Each row was made from one path, in order. Every step used is in the known rows, and no mark comes twice. Write each row's path.
Known rows
A M N Z X T: [ 0.90  0.44  0.60  1.15 -2.51 -0.83 -1.29  1.36 -0.85  0.77  1.29 -1.87
 -0.67  1.90  0.63  2.78 -0.88  0.07  5.86 -1.83 -1.41 -0.05  0.04 -2.45]
N Z: [ 2.11  2.56  2.70  1.28 -1.46  2.24  0.41 -1.20  0.14  1.34  0.51 -1.17
 -0.28  0.64  0.38  0.93 -0.60 -0.09  1.30 -1.43 -1.66  0.55 -0.39 -2.06]
H B T X Z: [ 0.61 -2.14  1.90  0.90 -2.54  1.64  0.28  1.19 -0.63  1.52  3.28 -1.38
  0.75  1.20  0.09  0.47 -0.78  1.09  2.09 -0.60 -1.23 -0.89 -1.75 -3.22]
B T N Z X M: [ 2.91  0.58  1.43 -0.46 -3.38 -2.68  0.89  1.03 -0.79  2.84  2.64 -2.98
 -0.59  2.10  0.92  1.72 -0.69  0.50  4.39 -1.87 -1.93  1.13 -0.76 -0.48]
T A M: [ 1.47  0.04  3.17 -1.17 -1.12  2.68 -0.37 -1.10 -1.05  1.09  1.88 -2.12
  0.81  0.35 -0.51  1.64 -0.15  0.25  3.36 -2.49 -1.01  1.34 -1.07 -2.17]
T A: [ 2.48  0.61  3.84 -1.38 -1.59  2.13 -0.30 -1.98 -0.33  1.59  1.40 -2.25
  1.24  0.16 -0.39  0.57 -0.28  0.19  0.04 -2.07 -1.73  0.88 -0.40 -1.08]
Z X T A M N: [ 1.36 -1.45  1.79 -1.49 -2.58 -0.88 -2.01  0.61 -1.29  1.04  2.19 -2.91
  0.87  1.39 -0.10  2.46 -0.56  0.30  4.67 -2.47 -1.51  0.33  0.11 -1.47]
Z X: [ 1.57  0.04  2.42  0.24 -0.85  0.40 -0.68 -2.25  0.20  0.96  0.34 -2.46
  0.83  1.50  0.02  0.61 -0.39  0.18  2.55 -1.83 -1.93  0.90 -0.10 -0.01]
H B M N Z: [ 1.37  0.63  1.67  1.69 -2.77  2.61 -0.15  0.27 -0.36  1.50  0.91 -1.68
 -0.92  1.10 -1.24  1.72 -0.48 -1.36 -1.00 -1.10 -0.92 -0.80 -2.81 -2.94]
M N Z X T: [ 2.06  1.07  1.26  1.02 -2.97 -1.45 -1.25  0.47 -0.17  1.24  0.83 -1.99
 -0.21  1.68  0.77  1.77 -1.01 -0.03  2.58 -1.43 -2.16 -0.49  0.72 -1.36]
N Z X T: [ 2.29  0.74  2.20  0.67 -1.98 -1.27 -0.26  0.28  0.02  1.49  1.13 -1.68
 -0.13  1.55  0.91  1.10 -0.67  0.78  3.81 -1.15 -2.36  0.80  0.48 -1.70]
A M N Z X: [ 0.57  1.55  1.25  1.42 -1.69  0.23 -1.25 -0.05 -0.58  0.36  0.22 -2.25
 -0.59  1.60  0.26  2.74 -0.64 -0.72  5.61 -1.96 -1.00  0.29 -0.38 -1.82]
T N: [ 2.17  0.96  2.42 -0.49 -2.52  1.99 -0.05 -2.21 -0.70  1.90  1.89 -2.13
  0.57  0.79  0.40  1.03 -0.69 -0.14  1.38 -2.23 -1.48  0.46 -0.52  0.66]
Z X M N T A: [ 4.06  2.11  4.58 -1.09 -1.59 -2.69 -1.64 -0.68 -0.36  2.13  0.53 -3.70
  0.15  1.96 -0.45  2.46 -0.49 -0.41 -2.95 -2.83 -1.95  0.02  0.19 -0.37]
A M N T X: [ 1.26  0.72  2.84  1.46 -0.83  0.44 -0.97 -0.33 -0.62  0.53  1.17 -1.73
  0.03  1.04 -0.55  2.49 -0.84 -0.29 -0.13 -2.61 -0.61 -0.29 -0.97 -2.78]
A T N Z: [ 2.56  2.51  3.15 -0.15 -1.10  0.58  0.37 -0.80 -0.80  1.78  1.53 -2.13
 -0.19  0.87  0.13  2.28 -0.48  0.28  3.18 -2.12 -0.99  1.13 -1.50 -0.09]
A M N Z: [ 0.84  2.19  1.07  1.76 -2.01  2.70 -0.70 -0.11 -0.73  0.60  0.66 -1.38
 -0.80  0.94  0.06  2.58 -0.84 -0.81  3.45 -2.07 -0.69 -0.35 -0.77 -2.82]
H B Z X T A: [ 1.12 -2.57  3.28 -1.30 -2.73 -1.71 -0.60  0.07 -0.24  2.39  2.94 -2.05
  1.01  1.60  0.55  2.09 -0.14  0.66  4.15 -1.67 -1.37 -0.60 -1.46 -1.80]
T A M N: [ 1.20  0.32  2.26 -0.86 -2.15  2.66 -1.37 -0.92 -1.17  0.86  1.58 -2.46
  0.72  0.44 -0.66  2.23 -0.50 -0.55  2.13 -2.74 -0.85  0.04 -0.76 -1.80]
H B M N T A: [ 3.15  0.80  4.00 -0.04 -1.96  1.01 -0.90 -0.32 -0.42  2.10  1.07 -2.58
 -0.14  0.83 -2.06  2.54 -0.29 -1.45 -4.54 -1.68 -0.71 -0.82 -2.47 -2.05]
M N Z X T A: [ 2.80  1.12  2.96 -1.01 -3.45 -2.14 -1.45  0.80 -0.47  1.77  1.44 -2.62
  0.35  0.94  0.61  1.95 -0.73  0.04  2.29 -1.60 -2.25  0.04  0.93 -1.48]
A T N Z X M: [ 2.96  1.62  3.71 -1.07 -1.05 -2.67  0.10  0.11 -1.17  2.23  1.65 -3.40
 -0.51  2.25  0.32  2.26 -0.19  0.79  3.83 -2.74 -1.69  1.93 -1.48  0.39]
H B Z X M N: [ 0.44 -1.30  1.69  0.74 -2.81 -0.77 -1.08 -0.63 -0.25  2.01  1.58 -2.56
 -0.12  3.01  0.19  2.32 -0.43 -0.52  1.26 -2.59 -1.09 -1.91 -2.30 -1.17]
H B: [ 0.86 -0.49  3.52  0.87 -1.69  3.44 -0.52 -1.65 -0.20  1.07  1.30 -1.29
  0.01  1.35 -0.84  0.91 -0.34  0.05 -0.13 -1.45 -1.32 -0.56 -2.37 -1.00]
N Z X T A: [ 2.97  0.81  3.80 -1.32 -2.42 -2.03 -0.43  0.56 -0.37  1.97  1.70 -2.31
  0.43  0.84  0.71  1.26 -0.38  0.83  3.55 -1.36 -2.43  1.41  0.77 -1.82]

Which path is each row?
[ 1.51  2.23  2.02  1.64 -0.99  0.64 -1.13  0.62 -0.98  0.86  1.32 -1.78
  0.08  1.24  0.53  2.61 -1.12 -0.17  0.81 -2.14 -0.63 -0.78  0.43 -3.38]
A M N T X Z
[ 1.95 -1.23  1.69  0.02 -1.69 -0.65 -0.72 -0.82 -0.08  1.32  1.45 -2.12
  0.75  1.76  0.33  0.65 -0.62  0.95  2.92 -1.68 -2.37  0.65  0.39 -0.58]
Z X T
[ 3.29  2.06  2.86  0.94 -1.22 -2.00 -1.41 -1.02  0.00  1.66 -0.04 -3.08
 -0.45  2.69 -0.29  2.27 -0.77 -0.48 -2.70 -2.70 -1.84 -0.50  0.07 -0.22]
Z X M N T
[ 1.32 -1.60  2.18  0.70 -1.41  3.40  0.43 -1.06 -0.31  1.58  1.50 -1.80
  0.08  1.18 -1.60  0.57 -0.09 -0.36 -0.62 -1.32 -1.11  0.28 -3.22 -2.19]
H B M
[ 2.83  3.00  2.43  1.87 -1.29  1.29 -1.21 -1.89  0.33  1.20 -0.21 -1.80
 -0.12  1.22 -0.47  2.26 -1.04 -1.01 -3.18 -2.09 -1.12 -1.33 -0.13 -0.69]
M N T
[ 2.35 -0.75  1.92 -1.16 -2.99 -1.67 -0.65 -0.76 -0.84  2.06  2.57 -2.61
  0.69  1.65  0.98  1.27 -0.75  0.74  3.92 -1.96 -2.21  0.78  0.34  0.99]
Z X T N
[ 1.31  1.61  3.02 -0.55 -2.11 -0.52 -1.44  0.26 -0.93  0.82  0.80 -2.86
  0.00  0.86  0.12  2.90 -0.36 -0.69  5.14 -2.17 -1.06  0.81 -0.19 -1.93]
T A M N Z X
[ 1.94  0.02  1.79  0.09 -2.16 -0.47 -1.38 -1.21 -0.47  1.35  0.70 -3.24
  0.23  2.47 -0.18  1.07 -0.63 -0.17 -0.10 -2.77 -2.19 -0.16 -0.36 -0.10]
Z X M N
[ 1.94  1.02  2.02 -0.44 -3.28  0.87 -0.92  1.61 -1.35  1.46  2.37 -1.64
 -0.25  0.50  0.21  2.79 -0.79  0.03  3.56 -2.09 -1.20 -0.05 -0.25 -3.57]
X T A M N Z
[ 1.98  0.60  3.50  0.28 -1.09 -0.70 -0.12  0.94 -0.92  1.29  1.69 -2.42
 -0.12  1.48 -0.61  1.40 -0.53  0.79 -0.72 -2.91 -1.56  0.43 -1.96 -2.90]
A T X M N Z
[ 1.93  0.20  3.09 -1.22 -1.92 -1.52 -0.48  1.48 -1.06  1.47  2.18 -2.15
  0.00  1.03  0.62  2.30 -0.28  0.89  6.88 -1.71 -1.70  1.81  0.06 -2.97]
N Z X T A M
[ 2.18 -0.28  2.71 -0.24 -1.12 -0.43 -0.40 -1.41 -0.32  1.59  0.98 -2.91
  0.34  2.32 -0.04  0.46 -0.29  0.63  0.98 -2.46 -2.36  1.12 -0.46 -0.50]
Z X M
[ 1.58 -0.98  1.47 -1.08 -2.91  1.61 -1.42  0.51 -1.42  1.26  2.72 -2.08
  0.66  0.72 -0.31  2.32 -0.75  0.23  2.63 -2.55 -1.26 -0.30 -0.43 -2.43]
X T A M N
[ 2.82  2.06  4.17 -0.34 -0.16  1.18 -0.39 -0.91 -0.58  1.40  1.09 -1.97
  0.11  0.58 -0.64  2.78 -0.28 -0.10  0.94 -2.43 -0.69  1.00 -0.73 -2.26]
N T A M
[ 1.96  1.01  3.22  0.59 -2.78  0.00 -0.07  0.58 -0.73  1.56  1.78 -2.00
 -0.24  1.23  0.19  0.64 -0.79  0.18 -1.73 -2.48 -2.06 -0.02 -0.74 -3.31]
T X M N Z
[ 2.33  1.92  3.39 -0.53 -0.80 -1.81 -0.22 -0.69 -0.73  1.56  1.01 -2.98
  0.00  1.48  0.38  2.43 -0.29  0.35  5.33 -2.06 -1.27  1.66 -1.10  0.97]
A T N Z X
[ 0.96 -2.00  1.22 -1.49 -1.75 -1.74 -0.23  0.20 -0.69  1.95  2.88 -2.30
  1.21  1.36  1.04  2.57 -0.24  0.81  8.11 -2.53 -0.94  0.77 -0.34 -2.81]
B Z X T A M
[ 2.20  0.55  2.67 -0.78 -0.79  1.20 -0.15 -1.90 -0.92  1.59  1.81 -2.55
  0.72  1.08 -0.36  1.78 -0.41  0.52  2.31 -2.62 -0.99  0.89 -1.76  1.05]
A T N
[ 3.44  2.67  2.77  1.31 -1.54  0.50 -0.87 -1.11 -0.16  1.88  0.44 -2.23
 -0.64  2.04 -0.55  2.08 -0.94 -0.55 -4.77 -2.76 -1.57 -1.12 -0.40 -1.17]
X M N T
[ 0.33 -3.62  2.71  0.74 -2.37  1.34  0.43  0.29 -0.28  1.20  3.19 -1.36
  0.69  1.02 -1.00  0.37 -0.50  0.95  0.99 -1.11 -1.18 -0.43 -3.02 -2.56]
H B T X
[ 2.76  0.35  2.19  1.15 -1.05 -0.24 -0.01 -0.61 -0.07  1.49  0.88 -2.38
  0.54  0.73 -1.21  1.12 -0.71 -0.80 -3.92 -2.12 -1.14  0.09 -1.06 -2.97]
B M N T X
[ 4.29  2.74  4.40 -0.72 -1.96 -0.24 -1.07 -0.77 -0.47  2.37  1.02 -2.84
 -0.08  1.34 -0.73  2.30 -0.68 -0.49 -5.06 -2.92 -1.66 -0.57 -0.36 -1.36]
X M N T A
[ 1.52  0.59  2.46  0.22 -1.41  1.82  0.01 -0.65 -0.57  1.25  1.92 -1.69
  1.29  0.71  0.95 -0.15 -0.76  0.82  1.11 -1.57 -1.87  0.36  0.65 -2.66]
T X Z
[ 2.30  0.81  1.18  0.16 -3.16 -1.88  0.55  0.14 -0.33  2.17  2.00 -2.55
 -0.07  1.24  0.98  1.86 -0.79  0.07  5.92 -1.19 -1.46  0.92 -0.39 -0.05]
B T N Z X
[ 1.81 -1.12  2.42 -1.43 -1.97  1.53 -0.38  0.36 -1.29  1.51  2.97 -1.74
  0.75  0.56 -0.17  1.65 -0.39  1.04  3.75 -2.30 -1.41  1.06 -0.61 -2.74]
X T A M
[ 1.66 -1.04  0.54 -0.81 -3.17 -2.48  0.07 -0.83 -0.37  2.73  2.92 -2.31
  0.98  1.77  1.98  2.00 -0.76  0.45  6.02 -2.27 -1.48 -0.08  0.17  0.06]
B Z X T N
[ 2.88  2.11  3.39 -0.84 -2.77 -2.02  0.21 -0.24 -0.91  2.52  1.75 -2.94
 -0.64  2.04  1.13  1.54 -0.48  0.18  2.97 -2.34 -2.22  1.46 -0.29 -0.03]
T N Z X M
[ 1.33 -0.18  0.43  0.45 -2.28 -1.37 -0.61 -1.33 -0.02  2.06  1.06 -2.90
  0.54  2.56  0.85  1.82 -0.66 -0.47  1.80 -3.03 -1.44 -0.97 -0.50 -1.11]
B Z X M N
[ 2.16  0.67  1.56  0.46 -2.48  2.03 -0.82 -1.21 -0.54  1.58  1.21 -2.36
  0.06  1.78 -0.40  0.90 -0.82 -0.22 -2.39 -2.84 -1.84 -0.76 -0.78 -1.06]
X M N
[ 2.52  0.00 -0.04  0.75 -2.77 -1.54 -0.32  1.11 -0.25  1.70  1.02 -2.46
 -0.15  1.51 -0.06  1.42 -0.77 -0.48  2.21 -1.35 -1.96  0.39 -0.12 -2.53]
B M N Z X T
[ 1.62 -0.89  2.80 -0.08 -2.50  0.62 -0.56 -0.46 -0.81  1.42  2.09 -2.41
  0.66  1.46 -0.31  0.17 -0.76  0.34 -2.68 -2.97 -2.09 -0.28 -0.95 -2.13]
T X M N
[ 0.27 -2.44  1.65 -0.25 -3.27  2.51 -1.13  0.98 -1.28  1.15  2.99 -2.09
  0.18  0.98 -1.51  2.92 -0.50 -0.28  3.03 -1.75 -0.17 -1.22 -3.08 -2.40]
H B T A M N
[ 2.55  1.10  4.48  0.97 -0.26 -0.03  0.10 -1.40  0.21  1.26  1.00 -1.54
  0.53  0.74 -0.27  0.86 -0.63  0.38 -2.22 -2.00 -1.52  0.49 -0.42 -2.06]
N T X
[ 2.31  1.44  3.59  1.29 -1.28 -0.11 -0.91 -1.24  0.06  1.03  0.71 -1.86
  0.45  0.88 -0.44  1.55 -0.97 -0.38 -3.51 -2.26 -1.33 -0.78 -0.31 -1.71]
M N T X
[ 2.22  2.35  3.13 -0.27 -2.49 -1.17 -0.15 -1.01 -0.46  1.87  1.09 -2.52
 -0.15  1.18  1.21  1.70 -0.55 -0.23  4.43 -1.67 -1.81  1.25  0.05  0.51]
T N Z X
[ 2.83  1.79  2.19 -0.18 -3.58  0.31  0.39  0.35 -0.84  2.48  2.73 -1.34
 -0.41  0.81  1.31  1.54 -0.98  0.46  2.79 -1.59 -1.92  0.42  0.06 -1.09]
X T N Z
[ 2.58  2.90  2.68  1.44 -1.45  0.18 -1.08 -0.24 -0.29  1.34  0.87 -1.90
  0.50  1.03  0.64  1.62 -1.25 -0.27 -2.33 -1.74 -1.37 -1.27  1.03 -2.39]
M N T X Z
[ 2.54 -0.92  1.99 -0.91 -2.25  1.51  0.40 -0.81 -0.18  1.91  2.31 -2.27
  1.35  0.18 -0.56  0.81 -0.52  0.49  1.60 -1.63 -1.43  0.59 -0.87 -1.60]
B T A
[ 0.73 -3.62  2.12  0.57 -3.67  0.48 -0.29  1.36 -0.88  1.67  3.50 -2.10
  0.10  1.96 -1.11  0.82 -0.76  0.63 -1.82 -2.03 -1.43 -1.55 -3.25 -2.70]
H B T X M N
[ 2.57 -0.21  1.71 -0.80 -3.29  0.87 -0.10 -0.79 -0.92  2.27  3.08 -1.79
  0.49  1.01  0.75  1.12 -0.93  0.66  1.78 -2.05 -1.91  0.19 -0.08  0.01]
X T N
[ 2.60  1.91  1.54  1.35 -1.37 -2.76 -0.70 -1.13  0.46  2.38  0.33 -2.75
 -0.19  2.79  0.69  3.02 -0.78 -0.79 -0.51 -3.00 -1.11 -1.34 -0.21 -1.19]
B Z X M N T
